What can hang from each mark
k_891: k_227 k_275
k_149: k_412
k_735: k_385 k_725
k_725: k_389 k_735
k_951: k_149 k_389 k_735
k_275: k_385
k_385: k_389 k_735
k_227: k_385 k_891
k_389: k_385 k_725

Every row comes from one small tree of marks. The marks that hang from a mark follow it in brackets, in the order of their numbers. Every link used is in the known rows. Which tree was each row made from?
In the rows, 128 means zero.
Known rows
k_891[k_227[k_385] k_275]: [133 170  97 133  69 142 153 153 128 138 115 119 181 221 115 148 150 132
 135 154 154 129 111 201 200 151 143 148 167]
k_275[k_385[k_389[k_725] k_735]]: [121 114  64 119 111 175 146 143 122  93  84 123 116 180 124 135 143 150
 143  85 144 144 126 151 151 116 151 132 197]
k_275[k_385[k_389[k_725[k_735]]]]: [103 137  66 110 100 188 146 156 117 111  76 125 137 162 130 147 138 157
 158  92 146 134 134 138 167 133 158 119 183]
k_389[k_725]: [129 122  73 116 107 167 140 146 125 119 103 127 152 183 125 133 139 138
 158 118 144 144 126 161 137 145 158 158 141]
k_275[k_385[k_389 k_735]]: [102 120  72 129  94 164 148 139 129 122  80 125 117 184 118 138 145 156
 123  78 141 125 122 167 155 108 141 125 184]
k_891[k_227[k_385[k_389[k_725] k_735]]]: [147 104  61 117  70 159 150 145 120  71  84 127 127 191 124 128 144 145
 147 108 163 120 124 187 166 135 137 145 211]
k_951[k_389]: [ 96 122  89 120 112 156 135 130 142 131 116 127 140 186 115 134 132 138
 134 134 148 143 109 168 140 137 151 135  91]
k_389[k_385 k_725]: [151 127  90 123 141 179 138 155 125 118 103 131 150 196 130 136 146 135
 164 127 147 156 132 171 152 138 154 149 112]
k_951[k_389 k_735]: [ 93 100 108 117 118 143 142 137 151 132 107 129 158 191 121 140 135 133
 133 133 150 154 122 170 146 133 154 139  91]
k_389[k_385]: [128 129 102 133 125 169 139 147 132 143 106 133 150 203 124 141 148 143
 137 121 144 136 124 194 158 133 145 142 105]
k_891[k_227 k_275[k_385]]: [ 99 204 128 142  80 164 148 154 123 150 108 108 177 186 113 159 150 143
 143 150 146 164 121 187 178 136 142 122 176]
k_227[k_385[k_735]]: [129  96  50 121  91 140 143 141 130 138 105 129 122 212 114 132 148 132
 112 113 140 115 112 188 178 131 147 156 158]
k_385[k_389 k_735[k_725]]: [ 95 104  84 129 110 137 150 126 132 139  98 127 122 172 105 117 130 159
 119  69 137 109 102 193 129 119 136 138 169]
k_149[k_412]: [100 128  60 118  90 147 139 130 123 114 113 135 133 198 118 132 147 142
 151 103 151 125 113 193 135 138 145 149 120]
k_725[k_389[k_385] k_735]: [ 65 135  74 114 117 171 136 160 121 169  91 129 138 177 133 137 137 134
 139 127 135 156 124 186 174 142 150  99  94]
k_227[k_385[k_735[k_725[k_389]]] k_891]: [ 71  82  51 129 116 130 144 120 109 158 110 117 125 216 108 110 131 122
 109 102 125 121  77 209 164 136 166 103 139]
k_389[k_385[k_735[k_725]]]: [ 98 115 105 138 152 152 139 137 132 163 114 125 126 182 104 122 140 140
 122 103 128 144 106 207 142 122 140 134 140]
k_275[k_385]: [ 98 146  86 136 105 171 142 149 125 137 104 121 145 192 119 151 147 148
 124 111 136 133 131 167 155 125 153 131 158]
k_735[k_385 k_725]: [ 82 162  86 145 135 153 142 123 115 145 137 112 143 161 104 132 126 145
 120  84 119 142 107 188 110 130 153 135 162]
k_385[k_389[k_725] k_735]: [136 105  59 109  97 157 147 134 128  96  79 131 120 179 122 122 135 147
 156  86 149 130 114 165 141 127 144 150 160]
k_227[k_385[k_735[k_725]] k_891]: [102  93  75 134 113 130 144 126 116 156 111 120 130 209  98 115 137 133
 115  92 132 103  74 208 171 133 163 134 154]
k_951[k_149 k_389 k_735[k_385 k_725]]: [ 53 129  98 128 180 148 152 103 152 110 151 113 146 133 105 123 119 133
 111 113 124 173  96 161  98 131 170 143 147]
k_227[k_385[k_389 k_735] k_891[k_275]]: [138 118  71 121  76 123 159 130 124 140  82 123 143 241 114 121 142 132
 134  93 149  96  67 189 219 128 154 143 144]
k_891[k_227[k_385[k_389[k_725]]] k_275]: [160 151  87 123  71 157 160 151 121  87  97 122 177 219 127 140 146 141
 162 131 164 126 117 173 193 147 145 151 188]
k_735[k_385]: [ 99 164  64 134 108 157 142 131 117 135 118 117 145 171 117 140 135 145
 135  96 132 143 116 179 130 133 149 142 153]
k_389[k_385[k_735] k_725]: [143 116  82 119 144 169 137 149 126 123  94 130 121 181 122 126 148 127
 154 123 146 164 120 179 156 133 147 151 131]
k_227[k_385[k_735] k_891[k_275]]: [129 130  70 123  85 120 149 134 125 163  95 117 150 232 107 124 145 117
 134 123 143 121  64 194 218 139 161 148 129]
k_891[k_275]: [122 165  87 125  90 142 148 142 136 166 111 120 172 205 114 139 143 136
 146 127 143 138 102 178 173 144 146 155 114]
k_385[k_389]: [121 118  77 121  81 154 150 137 131 114  89 134 150 202 125 138 136 161
 139  82 151 100 118 175 146 125 140 146 137]

Which tree is each row?
[136 145  64 123 111 171 149 129 112  87  98 121 137 168 129 132 128 152
 161  73 140 140 126 152 122 129 154 146 176]	k_735[k_385[k_389[k_725]]]
[127 126  67 109  62 173 150 161 114  84  80 129 147 180 131 142 140 153
 159 113 162 107 133 172 181 149 146 136 203]	k_891[k_227[k_385[k_389[k_725[k_735]]]]]
[149  67  50 111  89 150 152 130 113  94  76 129 121 221 123 114 140 135
 152  84 154 102  88 174 185 132 164 145 165]	k_227[k_385[k_389[k_725] k_735] k_891]
[ 96 147  83 142 117 153 153 121 116 124 118 118 138 168 112 128 124 164
 126  58 128 115 110 182 112 120 145 128 184]	k_735[k_385[k_389] k_725]
[ 50 157  69 141 136 152 142 121 110 149 134 110 140 157 114 127 121 137
 118  91 111 161 114 190 105 133 156 101 159]	k_735[k_385 k_725[k_389]]
[109 170 108 137 101 155 147 140 119 167  99 108 171 209 113 145 148 134
 147 123 137 143  84 171 196 135 169 120 130]	k_227[k_891[k_275[k_385]]]
[128 185 116 132  85 179 155 152 117  99  91 111 171 184 124 150 146 150
 167 126 158 158 129 160 170 132 143 125 197]	k_891[k_227 k_275[k_385[k_389[k_725]]]]
[ 92  97 110 116 172 162 149 129 166  99 123 132 150 176 125 131 140 128
 124 150 147 164 111 163 150 130 163 157  83]	k_951[k_149 k_389[k_385] k_735]
[ 47 169  45 117 100 160 138 138 108 164  98 113 132 139 125 137 124 133
 135 100 124 162 117 176 147 143 156 101 149]	k_725[k_389 k_735[k_385]]
[ 74 121  94 140 153 164 140 138 122 158 123 125 146 197 123 128 135 135
 121 122 125 152 120 199 135 133 149 101 112]	k_735[k_725[k_389[k_385]]]
[126 127  69 125 109 189 149 141 119  92  90 126 143 193 131 143 144 155
 151  90 146 130 133 143 144 124 157 132 182]	k_275[k_385[k_389[k_725]]]
[118 126  63 100  86 168 146 149 122 116  75 131 138 165 129 133 130 155
 161  91 153 120 121 148 162 144 154 143 154]	k_385[k_389[k_725[k_735]]]
[110 161 114 136  89 155 157 134 118 141  82 114 168 217 119 139 143 152
 150  95 145 116  83 164 200 123 162 118 147]	k_227[k_891[k_275[k_385[k_389]]]]
[135 149  98 126 104 167 155 135 111 121  83 112 163 214 123 135 143 141
 175  99 149 141  88 149 191 131 172 118 154]	k_227[k_891[k_275[k_385[k_389[k_725]]]]]
[ 38 128  70 135 136 157 139 130 117 166 117 110 121 168 108 130 136 134
 105 105 115 168 116 189 133 118 149  90 175]	k_275[k_385[k_735[k_725[k_389]]]]
[127 109  85 114 166 172 130 138 141 117 107 127 112 184 119 121 140 118
 151 145 150 184 113 170 152 131 150 135  99]	k_951[k_389[k_385[k_735] k_725]]
[ 89 115  64 124 130 157 136 146 127 151  96 127 121 190 126 125 143 123
 129 122 135 167 115 199 156 127 140 107 109]	k_725[k_389[k_385[k_735]]]
[103 176 116 134  74 157 155 148 127 126  83 110 147 176 110 146 149 150
 137 114 150 152 112 191 184 118 128 121 211]	k_891[k_227 k_275[k_385[k_389 k_735]]]
[101 178  55 113 114 172 137 144 109 134 101 115 132 136 121 137 127 139
 160 102 134 166 122 153 143 148 165 142 167]	k_389[k_725[k_735[k_385]]]
[ 87 105 113 134 171 153 134 126 143 151 129 123 120 182 101 118 133 129
 122 126 133 165  99 200 142 121 140 118 104]	k_951[k_389[k_385[k_735[k_725]]]]
[ 71 131  88 140 135 157 140 130 126 160 119 114 122 168  97 135 143 145
 110 100 124 149 110 187 134 117 151 122 188]	k_275[k_385[k_735[k_725]]]
[150 115  70 121  71 170 155 148 116  64  92 131 159 210 131 139 145 151
 156 112 166 109 134 180 161 141 142 147 194]	k_891[k_227[k_385[k_389[k_725]]]]
[104 117  87 119 165 176 144 124 156 100 132 130 135 178 118 124 138 135
 128 147 145 153 102 167 142 137 156 153  89]	k_951[k_149 k_389[k_385]]
[146 123  85 127  71 134 159 133 122 132  88 126 173 252 122 128 142 140
 145 101 153  81  73 179 219 138 160 140 128]	k_227[k_385[k_389] k_891[k_275]]
[ 54 110  65 127 121 138 140 126 124 162 115 118 125 171 108 118 130 132
 115 104 122 153 101 200 122 130 145 112 142]	k_385[k_735[k_725[k_389]]]
[ 82 115  90 139 120 155 150 131 126 134 102 120 121 172 104 130 136 162
 111  67 126 123 113 180 140 105 142 115 199]	k_275[k_385[k_389 k_735[k_725]]]
[131 142  83 126  87 133 151 138 119 157 110 120 174 242 115 133 145 123
 143 130 146 110  71 186 215 148 167 148 118]	k_227[k_385 k_891[k_275]]
[105  98 131 124 151 157 138 144 153 132 105 133 154 198 128 143 142 126
 132 144 152 164 127 179 160 124 152 132  72]	k_951[k_389[k_385] k_735]
